What can hang from each mark
j320: j282 j321 j664
j214: j722
j937: j178 j282
j702: j178
j300: j664 j722
j282: j320
j664: j320 j321
j722: j214 j664
j321: j664
j178: j282 j702 j937

Each row was made from one small tree. The marks that hang from a mark follow it in brackets, in the order of their numbers. Every link used is in the known rows. Write each row's tree.
Known rows
j300(j664(j320(j282) j321) j722(j214)): [ 0.15 -0.09 -0.22  0.42  0.04  0.07  0.06 -0.35  0.08  0.27  0.16  0.00
  0.14  0.07 -0.01  0.01  0.25 -0.06  0.33 -0.24  0.00  0.38 -0.19  0.27
 -0.02]
j178(j282(j320) j702): [-0.20  0.05 -0.08 -0.31 -0.02  0.31 -0.17  0.40 -0.02 -0.19  0.05 -0.03
  0.04  0.13 -0.20  0.23 -0.16  0.16  0.06  0.34 -0.13 -0.29  0.50 -0.08
 -0.05]
j282(j320(j321)): [-0.17  0.16  0.16 -0.01 -0.09 -0.05  0.13  0.05 -0.20 -0.09 -0.10 -0.13
 -0.03  0.02  0.12  0.09 -0.11  0.08 -0.17  0.17 -0.01  0.09 -0.22  0.03
 -0.07]
j937(j178(j282 j702)): [ 0.02 -0.19  0.10 -0.38  0.29  0.39 -0.12  0.15 -0.10 -0.24  0.04 -0.19
  0.18  0.21 -0.18  0.31  0.16 -0.15 -0.04  0.21  0.02 -0.29  0.31 -0.24
 -0.02]
j937(j282(j320)): [-0.16  0.12 -0.13  0.27  0.06  0.27  0.02  0.10 -0.20 -0.06 -0.01  0.12
 -0.10  0.17 -0.07  0.14 -0.35  0.14 -0.02 -0.06  0.00 -0.06 -0.14 -0.03
  0.22]
j702(j178): [-0.12 -0.31  0.32 -0.20  0.12  0.29  0.13  0.22 -0.36 -0.34 -0.24 -0.41
 -0.01  0.41  0.00 -0.13 -0.06  0.17 -0.14  0.09 -0.10 -0.16 -0.20 -0.17
  0.19]
j321(j664(j320)): [ 0.05  0.09  0.07  0.27 -0.05 -0.02  0.22  0.33 -0.04 -0.20 -0.04  0.14
  0.04 -0.15  0.02 -0.21  0.06  0.32 -0.32 -0.05 -0.19 -0.14  0.01  0.02
  0.21]
j178(j282(j320(j321 j664)) j702): [-0.03  0.25 -0.05 -0.49 -0.03 -0.02 -0.18  0.37  0.10 -0.03  0.23 -0.06
 -0.06 -0.34 -0.02  0.18 -0.11 -0.06 -0.10  0.10 -0.09  0.02  0.40 -0.06
 -0.26]
j214(j722(j664)): [-0.17 -0.07  0.07  0.04  0.03 -0.08 -0.04 -0.03  0.04 -0.04 -0.34  0.31
 -0.05  0.18  0.10 -0.31  0.12  0.07 -0.10  0.13  0.06 -0.29 -0.21 -0.04
  0.09]
j300(j664(j320)): [-0.10  0.09  0.00  0.27  0.01  0.12  0.29  0.05 -0.05  0.06 -0.07 -0.05
 -0.04  0.08  0.00  0.11 -0.01  0.40 -0.11  0.00 -0.11  0.08 -0.07  0.03
  0.05]
j178(j282(j320) j702 j937): [-0.12  0.04 -0.09 -0.51 -0.09  0.09 -0.29  0.27  0.21 -0.05  0.02  0.01
 -0.13  0.26 -0.21  0.39 -0.21  0.18  0.26  0.53 -0.06 -0.49  0.79 -0.21
 -0.17]
j300(j722(j214 j664(j321))): [ 0.05 -0.36 -0.15  0.16  0.02 -0.14 -0.04 -0.42 -0.01  0.06 -0.14  0.06
 -0.03  0.22  0.03 -0.21  0.13 -0.30  0.27 -0.03  0.13  0.00  0.00  0.12
  0.26]
j300(j722(j214 j664(j320))): [ 0.02 -0.33 -0.21  0.47  0.01 -0.07  0.08 -0.31 -0.02  0.03 -0.03  0.35
  0.21  0.20  0.10 -0.24  0.03 -0.07  0.05 -0.05 -0.01 -0.18  0.03  0.25
  0.28]
j664(j320 j321): [-0.06  0.26  0.03  0.04 -0.32 -0.01  0.09  0.17 -0.05 -0.03 -0.09 -0.18
 -0.16 -0.06 -0.04 -0.19  0.05  0.25 -0.10  0.15 -0.01  0.13  0.01 -0.02
 -0.08]
j722(j214 j664(j321)): [-0.03 -0.12 -0.08 -0.03 -0.15 -0.20  0.03 -0.18  0.00  0.12 -0.15  0.03
 -0.07  0.05 -0.06 -0.35  0.17 -0.34  0.09 -0.07  0.03 -0.04 -0.07 -0.03
  0.19]
j722(j214 j664): [-0.10 -0.29  0.01  0.02  0.00 -0.09  0.12 -0.19 -0.09  0.01 -0.23  0.19
  0.05  0.24  0.02 -0.31  0.07 -0.28 -0.02 -0.07 -0.07 -0.24 -0.08 -0.03
  0.32]
j320(j282 j321 j664): [ 0.07  0.20  0.40 -0.39  0.00 -0.04 -0.04 -0.13  0.01 -0.06 -0.13 -0.26
 -0.26 -0.13  0.19 -0.08  0.09 -0.26 -0.18 -0.28 -0.11  0.38 -0.28 -0.08
 -0.12]
j722(j214 j664(j320(j282 j321))): [ 0.12  0.01  0.03  0.14 -0.17 -0.15  0.08 -0.24  0.10  0.30  0.02  0.18
  0.27 -0.24  0.09 -0.38  0.15 -0.44 -0.07 -0.24 -0.08  0.12 -0.20  0.12
 -0.17]
j300(j664): [-0.16 -0.09  0.15  0.01  0.21  0.17  0.21 -0.05 -0.15 -0.09 -0.26 -0.17
 -0.21  0.32  0.04  0.22  0.02  0.22 -0.02  0.01 -0.09  0.08 -0.14 -0.10
  0.15]
j300(j664(j321)): [-0.06  0.11  0.05 -0.04  0.04  0.04  0.14 -0.08 -0.05 -0.01 -0.19 -0.31
 -0.26  0.12 -0.06  0.16  0.12  0.19  0.09  0.04  0.00  0.25 -0.12 -0.08
  0.04]
j320(j282 j321(j664)): [ 0.20  0.14  0.39 -0.10  0.14 -0.06  0.05  0.10  0.01 -0.19 -0.09 -0.12
  0.02 -0.15  0.10 -0.07  0.16 -0.23 -0.18 -0.16 -0.11  0.16 -0.29 -0.06
  0.01]
j282(j320(j321 j664)): [-0.14  0.22  0.14 -0.13 -0.12 -0.18  0.07  0.05 -0.09 -0.07  0.01 -0.09
 -0.22 -0.25  0.17 -0.04 -0.12  0.07 -0.28 -0.11 -0.05  0.21 -0.19  0.02
 -0.03]
j178(j282): [-0.13  0.08  0.25 -0.27  0.01  0.25 -0.08  0.24 -0.08 -0.25 -0.27 -0.21
 -0.41  0.36  0.00  0.04 -0.06  0.09  0.07  0.10  0.00 -0.16  0.19 -0.12
 -0.05]

Which tree is each row?
[-0.05 -0.52 -0.07  0.22  0.15 -0.01  0.03 -0.40 -0.11 -0.04 -0.24  0.22
  0.07  0.40  0.11 -0.14  0.04 -0.29  0.15 -0.01  0.04 -0.18 -0.03  0.13
  0.41]
j300(j722(j214 j664))
[ 0.13 -0.20 -0.10  0.39 -0.03 -0.22  0.09 -0.39  0.00  0.12  0.00  0.29
  0.28  0.04  0.23 -0.14  0.09 -0.26  0.02  0.03  0.08  0.00 -0.11  0.23
  0.05]
j300(j722(j214 j664(j320(j321))))
[ 0.22 -0.17 -0.04  0.32  0.01 -0.08  0.00 -0.45  0.06  0.23  0.04  0.28
  0.38 -0.04  0.20 -0.21  0.13 -0.41  0.09 -0.14  0.04  0.16 -0.18  0.26
 -0.03]
j300(j722(j214 j664(j320(j282 j321))))
[ 0.04 -0.15 -0.11 -0.11  0.12  0.03 -0.07  0.13  0.02 -0.05  0.17 -0.04
 -0.19  0.02 -0.14  0.12 -0.41  0.21  0.07 -0.22  0.02 -0.19  0.07 -0.13
  0.14]
j702(j178(j937(j282(j320(j664)))))
[ 0.03 -0.14 -0.24  0.14  0.34  0.40 -0.05  0.13 -0.23 -0.08  0.30  0.14
  0.44  0.03 -0.26  0.42 -0.10 -0.10 -0.11  0.04  0.01 -0.15 -0.03 -0.15
  0.21]
j937(j178(j702) j282(j320))
[ 0.06  0.28  0.30 -0.01 -0.15  0.13  0.06 -0.01 -0.01  0.00 -0.09 -0.15
  0.03 -0.08  0.12 -0.07  0.06 -0.02 -0.15  0.05 -0.09  0.25 -0.22  0.00
 -0.30]
j664(j320(j282 j321))
[ 0.02 -0.04 -0.01  0.22 -0.20 -0.28  0.18 -0.13 -0.01  0.24  0.01  0.20
  0.21 -0.15  0.12 -0.31  0.11 -0.31 -0.15 -0.09  0.00 -0.06 -0.12  0.07
 -0.04]
j722(j214 j664(j320(j321)))
[ 0.05 -0.23  0.29 -0.53  0.06  0.13 -0.14  0.29  0.03 -0.23 -0.19 -0.37
 -0.31  0.49 -0.09  0.12 -0.19  0.16  0.28  0.20  0.07 -0.47  0.40 -0.25
 -0.13]
j702(j178(j282 j937))
[ 0.10  0.02  0.16 -0.52 -0.03 -0.20 -0.12  0.27  0.13 -0.01  0.09 -0.31
 -0.24 -0.18  0.01  0.13 -0.26  0.09  0.11 -0.10  0.07 -0.15  0.30 -0.05
 -0.33]
j702(j178(j282(j320(j321 j664)) j937))
[ 0.02 -0.01  0.02 -0.31  0.14  0.21 -0.11  0.22 -0.07 -0.10  0.28 -0.10
  0.37 -0.16 -0.12  0.42  0.05 -0.16 -0.10  0.23  0.08 -0.09  0.20 -0.08
 -0.29]
j937(j178(j282(j320(j321)) j702))
[ 0.01  0.17  0.14  0.13  0.05 -0.20  0.17  0.25 -0.13 -0.13  0.06  0.05
  0.09 -0.26  0.07 -0.05  0.00  0.04 -0.29 -0.06 -0.10  0.00 -0.19  0.05
  0.12]
j282(j320(j321(j664)))
[ 0.05  0.05 -0.04 -0.53 -0.19 -0.16 -0.21  0.30  0.21 -0.04  0.16 -0.34
 -0.41 -0.23 -0.22 -0.04 -0.21  0.27  0.29 -0.09  0.05 -0.12  0.43 -0.07
 -0.23]
j702(j178(j282(j320(j664(j321))) j937))
[ 0.06  0.28 -0.09  0.17 -0.30 -0.08 -0.17 -0.06  0.32  0.26 -0.05  0.32
  0.09 -0.33 -0.04 -0.51  0.23  0.13  0.07 -0.05  0.02  0.10 -0.13  0.09
 -0.25]
j214(j722(j664(j320(j282) j321)))
[ 0.04  0.05 -0.16  0.41  0.04  0.06  0.12 -0.18  0.02  0.07 -0.03 -0.08
 -0.07  0.06  0.01  0.22  0.07  0.43  0.20  0.08  0.08  0.35  0.01  0.17
  0.00]
j300(j664(j320 j321) j722)
[ 0.07  0.23 -0.05 -0.67 -0.10 -0.26 -0.33  0.22  0.35  0.06  0.19 -0.01
 -0.23 -0.17 -0.07  0.37 -0.16 -0.03  0.11  0.26 -0.01 -0.18  0.70 -0.17
 -0.35]
j178(j282(j320(j321 j664)) j702 j937)
[ 0.10 -0.03 -0.14  0.05  0.33  0.24 -0.06  0.03 -0.16  0.02  0.37  0.04
  0.52 -0.12 -0.12  0.50 -0.03 -0.29 -0.17  0.07  0.13  0.04 -0.15 -0.12
 -0.04]
j937(j178(j702) j282(j320(j321)))
[ 0.02 -0.12 -0.02  0.14  0.22  0.10  0.06 -0.30 -0.05 -0.06 -0.16 -0.23
 -0.22  0.29  0.01  0.32  0.12  0.20  0.31  0.09  0.13  0.31 -0.09  0.05
  0.12]
j300(j664(j321) j722)
[-0.13  0.06 -0.06  0.26 -0.14 -0.08  0.01  0.09  0.15  0.08 -0.18  0.46
  0.14 -0.04  0.10 -0.40  0.08  0.27 -0.15  0.11  0.00 -0.27 -0.11  0.08
 -0.04]
j214(j722(j664(j320)))
[ 0.01  0.20  0.04  0.22 -0.17 -0.26  0.01  0.01  0.15  0.18 -0.10  0.40
  0.21 -0.16  0.20 -0.30  0.12  0.07 -0.20  0.19  0.11 -0.10 -0.23  0.07
 -0.26]
j214(j722(j664(j320(j321))))
[-0.19  0.24 -0.07 -0.13 -0.22 -0.14  0.04  0.09 -0.03 -0.09  0.04 -0.15
 -0.35 -0.33 -0.05 -0.17 -0.06  0.21 -0.11 -0.13 -0.07  0.26 -0.06  0.04
  0.08]
j282(j320(j664(j321)))
[ 0.09 -0.15 -0.30  0.39 -0.15 -0.18  0.02 -0.31  0.05  0.16  0.03  0.21
  0.14 -0.03  0.02 -0.30  0.12 -0.09  0.17 -0.02  0.06  0.03  0.06  0.23
  0.16]
j300(j722(j214 j664(j320 j321)))
[-0.02  0.32 -0.25  0.07 -0.08  0.01 -0.09  0.09  0.02  0.06  0.17  0.02
 -0.35 -0.33 -0.14 -0.05 -0.19  0.10  0.02 -0.33  0.05  0.32 -0.10 -0.01
  0.12]
j937(j282(j320(j664(j321))))
[ 0.24 -0.11 -0.02  0.44  0.15  0.08  0.14 -0.41  0.01  0.26  0.13  0.05
  0.26  0.14  0.20  0.18  0.19 -0.20  0.19 -0.20  0.03  0.37 -0.34  0.30
 -0.14]
j300(j664(j320(j282 j321)) j722(j214))
[ 0.16  0.01  0.00 -0.15  0.12 -0.15 -0.07  0.10  0.07  0.08  0.19 -0.09
 -0.13 -0.15 -0.02  0.20 -0.33  0.03  0.05 -0.20  0.14 -0.02 -0.06 -0.13
 -0.07]
j702(j178(j937(j282(j320(j321 j664)))))
[ 0.13  0.07 -0.39 -0.03  0.21  0.15 -0.15  0.08 -0.01  0.05  0.48  0.04
  0.21 -0.50 -0.31  0.24  0.04 -0.15 -0.07 -0.23  0.06  0.20  0.04 -0.10
  0.08]
j937(j178(j702) j282(j320(j664(j321))))
